Each row was made from one path, in order. Every step used is in the known rows, and no mark comes twice. Write each row's path.
Known rows:
tuvi lozule firig: 69; -95; -185; -3; -47; -57; -150; -41; 210; 49; 53; 38; -221; 233; 25; 42; -446; -6; -116
lozule firig: 57; -149; -204; -52; 12; -52; -133; 21; 191; 32; 65; 23; -209; 196; 3; 7; -147; 15; -23
lozule dovadun: -3; -190; -142; -218; -70; -111; -186; 32; 256; 7; 23; 28; -176; 75; 22; 29; -39; -7; -9
firig nunumo disum: -17; -65; -158; -264; -26; -35; -55; -46; 77; 111; -32; -7; -253; 112; 186; 7; -62; -3; -218
firig nunumo: 10; -119; -166; -259; 66; -45; -129; -53; 194; -28; -14; 16; -115; 162; 154; 49; -216; 15; -232
nunumo dovadun lozule firig: 91; -92; -221; -101; -19; -8; -87; 54; 87; -12; 147; 2; -114; 283; -80; -17; -120; -31; -114
dovadun lozule tuvi nunumo mivopu: -3; -17; -171; -357; -59; -193; -42; 98; 158; 6; 35; 172; -50; 27; 7; 120; -354; 8; -4
tuvi lozule dovadun nunumo: 29; -95; -146; -211; -184; -190; -201; -58; 83; 23; 23; 41; -135; 198; 44; 61; -178; 22; -137
nunumo mivopu: -10; -52; -164; -277; 3; -114; -68; 64; 72; -28; 81; 129; -127; 1; 74; 25; -101; 11; -7
firig nunumo dovadun lozule tuvi: 42; -99; -146; -342; -50; -74; -196; 49; 85; 32; 106; 11; -5; 232; 16; 79; -242; -74; -154
nunumo dovadun: 23; -72; -192; -275; -6; 20; -177; 19; 50; -5; 111; -11; -45; 113; 81; -6; -42; -25; -147
firig nunumo mivopu: -14; -101; -144; -326; 29; -109; -70; 19; 118; -80; 38; 99; -129; 53; 132; 52; -196; 22; -151
disum nunumo: -7; -84; -173; -251; 3; -18; -95; -80; 218; 29; -50; 61; -68; 143; 150; 62; -169; -28; -123
dovadun lozule firig nunumo: 73; -141; -191; -109; 43; -55; -54; -19; 212; -40; 33; 18; -162; 313; 3; 31; -282; 6; -219
firig nunumo tuvi: -18; -85; -119; -240; -18; 20; -120; 62; 146; -65; 42; 22; -59; 86; 75; 43; -235; 4; -221
tuvi lozule: 32; 3; -171; -145; -11; -63; -150; -77; 166; 18; 23; 56; -106; 146; 119; 60; -434; -11; -178
dovadun nunumo: 33; -28; -204; -243; -34; -130; -138; -35; -29; 7; 43; 47; -68; 185; 86; 17; 46; 50; -113
lozule dovadun nunumo: 17; -145; -163; -259; -133; -179; -194; 1; 71; 17; 33; 28; -136; 155; 19; 25; 97; 38; -54
dovadun lozule: 50; 10; -202; -189; 54; -74; -39; -3; 114; -36; 57; 76; -57; 190; 12; 13; -142; -16; -116
firig nunumo tuvi lozule: -1; -23; -109; -185; -63; 9; -135; -19; 169; -39; 24; 42; -73; 128; 108; 77; -564; -15; -307

Write each row's path:
38; -113; -145; -117; -33; 17; -47; 96; 165; -77; 85; 27; -102; 222; -57; 24; -300; -6; -206 -> dovadun lozule firig nunumo tuvi
48; -187; -185; -204; -10; 34; -176; 5; 130; -15; 92; -56; -135; 242; 59; 10; -169; -7; -243 -> lozule firig nunumo dovadun
-28; -34; -177; -306; -123; -113; -95; 25; 130; 211; -48; 34; -212; 29; 107; 83; -186; 1; -41 -> lozule tuvi nunumo disum
46; -70; -145; -1; -107; 0; -146; 49; 169; 19; 94; 46; -174; 178; -30; 37; -478; -10; -117 -> nunumo tuvi lozule firig
-2; -49; -140; -225; -249; -168; -122; -51; -25; 159; -3; 13; -275; 141; 80; 14; -35; 1; -130 -> tuvi lozule dovadun nunumo disum
-10; -98; -154; -273; -198; -163; -108; 2; -39; 148; 13; 2; -272; 116; 64; -12; 211; 15; -62 -> lozule dovadun nunumo disum
59; -146; -163; -75; -5; -42; -144; -83; 258; 1; 9; 10; -212; 275; 91; 66; -517; 9; -268 -> tuvi lozule firig nunumo
-21; -162; -72; -203; -174; -54; -192; 17; 273; -39; 19; 20; -145; 101; 36; 83; -459; -25; -226 -> firig nunumo tuvi lozule dovadun
-17; -121; -87; -163; -191; -56; -198; 52; 230; -7; 49; 42; -144; 56; -7; 61; -381; -34; -101 -> nunumo tuvi lozule dovadun
13; -159; -131; -122; -43; 28; -121; 84; 180; -45; 70; 6; -146; 159; 2; 27; -275; 13; -172 -> lozule firig nunumo tuvi
-32; -71; -151; -319; -25; -86; -36; -6; 138; -15; 7; 146; -92; 34; 128; 66; -166; -22; -53 -> disum nunumo mivopu
41; -123; -166; -194; 9; -109; -1; 56; 137; -87; 83; 107; -180; 188; -2; 34; -264; 11; -132 -> dovadun lozule firig nunumo mivopu
58; -142; -171; -156; -44; 27; -194; -49; 152; -9; 85; -44; -134; 267; 79; 41; -416; -21; -323 -> tuvi lozule firig nunumo dovadun
2; -6; -156; -236; -107; -56; -130; 75; -52; -24; 92; 58; -20; 107; 15; 13; -13; 33; -110 -> dovadun nunumo tuvi
58; -51; -158; -28; -163; -57; -147; 27; 49; 29; 102; 47; -149; 234; -38; 37; -370; 21; -145 -> dovadun nunumo tuvi lozule firig
2; -38; -227; -307; -8; 2; -129; 1; 144; -12; 26; -2; -3; 87; 93; 40; -199; 25; -217 -> tuvi nunumo dovadun
29; -79; -152; -334; -98; -54; -163; 24; 109; 80; 80; 44; 31; 220; 16; 91; -218; -108; -76 -> disum nunumo dovadun lozule tuvi
22; -22; -197; -287; -28; -138; -101; 33; 237; 46; -16; 87; -20; 141; 5; 123; -387; 1; -78 -> dovadun lozule tuvi nunumo
-4; 13; -187; -301; -112; -127; -22; 33; 114; 186; -30; 59; -174; 94; 54; 77; -217; -16; -81 -> dovadun lozule tuvi nunumo disum
